Known rows, with every step that occurs
dukib-rirefiv: [-12  -7  17  -2  19   1 -15  -7  -3  15  -2  -7 -11 -26  -7 -20  -7  13
  10  14   1  -4]
gisi-bisi-rirefiv-dukib: [  5  -2  -4  -9  -5  18  -9  -4  -2  26  -6  -2   6  15  -5 -23 -35  16
 -13  22  13 -20]
bipig-kireb-rirefiv: [ -8 -15   6 -14  18 -17  -5  -3  -6 -13  -2 -12   6 -19   3 -21 -15   3
  -3 -19  -9   4]
bipig-bisi-gisi: [ -9  -1  13   3  13 -16  -9  -1   4 -11   8  -4  30   7 -11   4  28  20
   6  25  14  -4]
dukib-rirefiv-bisi-gisi-kireb: [ -9  15  -5  54  -7  23  -1   6 -11  -7   9   1 -23 -37   4  17   7   4
   9  28   0  14]
dukib-bipig-kireb-rirefiv: [ -2 -13   0 -20  15 -14  -1  -3  -2  -2  -3  -2  -7   1   8  -8 -14 -28
   9 -48 -16  -5]
dukib-rirefiv-bisi-gisi: [ -8   1   4  51   4  -4  -6   6 -11  -3  13  -6 -21 -29  -3  17   8  10
  -1  30   9 -12]
bisi-rirefiv-dukib-bipig: [ 11  -8   8 -17  -8   0  -8  -4  23  32  -2   3   3  40  -6  -7 -24 -12
 -10  -7   4 -17]
gisi-kireb: [-13  14   5   3  15  18  -3 -14  -6   8  -5  -1  42  -6  -3 -18  -4   3
  11  18   5  19]
dukib-bipig-bisi: [ -1  -8   6 -14  25 -11 -11   1   4  20   4   0  31  17  -2  -2  -1 -10
   7 -18  11  -9]
kireb-rirefiv-dukib-bipig-bisi: [ 18 -14  -3 -28   5 -11  -6   9  22  17  -1   0  -3   5   1  -1  -6  -1
  -9 -26   5  -8]
bisi-gisi-kireb-rirefiv: [-14  28  -2   6 -15  19   0  -9   4 -15   0   6 -13 -14   0   6  21  14
  21  32  -2  16]
bisi-gisi: [-13   8  18  11   9 -10  -6 -15  -1 -15   3  -3  29  11 -16   0  29  13
  10  35  11 -10]
bisi-rirefiv-dukib-bipig-kireb-gisi: [ 12 -23  11 -27 -13 -21  13   6  13  -2  -4   2 -19  32  -2   9   1 -19
 -21 -38 -19   4]
gisi-kireb-rirefiv-bisi: [ -5  19 -16  38   4   9  -4   6 -12  15   9  -5   6 -34  13   3 -37   4
  -5  15  10  14]
kireb-gisi-bisi-rirefiv-dukib-bipig: [ 10   8  -5 -18 -19  11   8   2  -1  24 -10   9 -31  37  -2   7  -6  -8
  -2   2   5 -15]
bisi-rirefiv-dukib-bipig-kireb: [ 16 -27   6 -23  -5  -7   0   0  17   8  -1   1   6  36   2 -10 -22 -29
 -17 -46 -16 -11]
kireb-gisi-bisi: [-13  13   5  -5  14   2   4  -7 -30   3  -7  -4  11  -2  -8  -7   8  18
  10  29  14  -4]
kireb-gisi-bisi-rirefiv: [-16  18  -1  -8  -6   3  -3  -1 -19  21  -5   1 -22  10  -3  -2 -18  21
   1  34  14  -3]
rirefiv-dukib-bipig-kireb: [ 15 -34   7 -17  18  -9   9  -7   8 -11  -8  -3  36  23  -2 -14   6 -31
  -8 -51 -15  -9]
kireb-rirefiv-dukib-bipig-bisi-gisi: [ 16  -5  -3 -17 -13  -9  -2   8  26  -8   1   8 -18  12  -3  18  32   2
  -1  -9   2 -14]

Rows
[ 15  -6   3 -17   0  -6  -3  -5  18  16  -5   0  -5  11  -3  -7  -2  -7
  -3 -14   1 -14]  kireb-rirefiv-dukib-bipig
[ 15   4  -2  -6 -13  19   8   3  19  -9   1  16  22  20  -1  12  44 -11
   9  -6  -5   8]  rirefiv-dukib-bipig-bisi-gisi-kireb
[ -7  13  -4  48   0 -16  -5   4  -5  -9  17  -7  -9 -18   1  20  -4  17
  -6  32  17 -10]  kireb-rirefiv-bisi-gisi
[  9   7  -7  -7 -23  12   1   8  21 -19   1   7  -5 -17   1   6  30  23
  -2  19  -3  22]  bipig-bisi-gisi-kireb-rirefiv-dukib
[ 11  19  -8  -5 -27  26   7  -6  22 -12  -6  15 -22   8   0  14  36 -12
  15   4  -9   5]  bisi-gisi-kireb-rirefiv-dukib-bipig
[  4   4   0 -15 -15   5   4   1  -6  15  -8   0 -17  14  -7  -5  -7  25
 -16  28  10  -6]  kireb-gisi-bisi-rirefiv-dukib
[  4 -17 -14  22  16 -18   1   9 -12   2  10  -7  -7 -12  16  12 -36 -33
  -8 -48  -5  -8]  dukib-bipig-kireb-rirefiv-bisi
[ -2 -19 -10  29  18 -25  -2   9 -17  -7  13 -17   8 -31  12  -7 -43  -3
 -21 -19  -1   3]  bipig-kireb-rirefiv-bisi
[-12  21  -4  -5   4  17  -6  -7  -2   8  -3  -1   1 -21   3 -14 -13  11
  11  14   0  19]  gisi-kireb-rirefiv
[ -5 -11  -6  41   2 -25   2   8 -12 -32  15  -8  -7 -23   7  16  -2   2
 -13  -4  -3  -4]  bipig-kireb-rirefiv-bisi-gisi
[ -4 -19   9 -12  26 -12   2  -9  -8  -6  -2  -2  32  18   1 -10  -1 -35
   6 -46 -12  -9]  dukib-bipig-kireb
[ -7  -1  -7 -19  -7   1   8   4 -23   5  -8  10 -34  25   8   8 -13 -26
   6 -32 -13  -6]  dukib-bipig-kireb-gisi-bisi-rirefiv
[ 16   2 -14 -23 -11  15   0   9  21  15  -4  10  -4  -5  10  -1  -5  -7
   2 -26  -5  15]  gisi-kireb-rirefiv-dukib-bipig-bisi
[  4 -15   0 -17 -10  -5  11   6 -11  -7  -9  -1 -14   7   0 -10 -10   7
 -21  -7 -11   4]  bipig-kireb-gisi-bisi-rirefiv-dukib
[-12  -9   2  -8  16  -6  12  -5 -35 -20  -7  -5  12  -9   0 -11   9   2
   2  -9  -6   5]  bipig-kireb-gisi-bisi
[  5  15  -1   1 -25  19   7  -8  18 -21  -4   5  -5  -9  -4   0  32  18
   1  30  -5  17]  bisi-gisi-kireb-rirefiv-dukib
[ -8  20  -6  57   0  13   5  -2 -11 -11  14   1  31  -9   1  17  11   1
   3  33   9  11]  rirefiv-bisi-gisi-kireb
[-10  23  -5  -1 -13   9  -5   6   7 -13   4   8  -9 -19   3   6  20  22
  13  26   2  22]  bipig-bisi-gisi-kireb-rirefiv
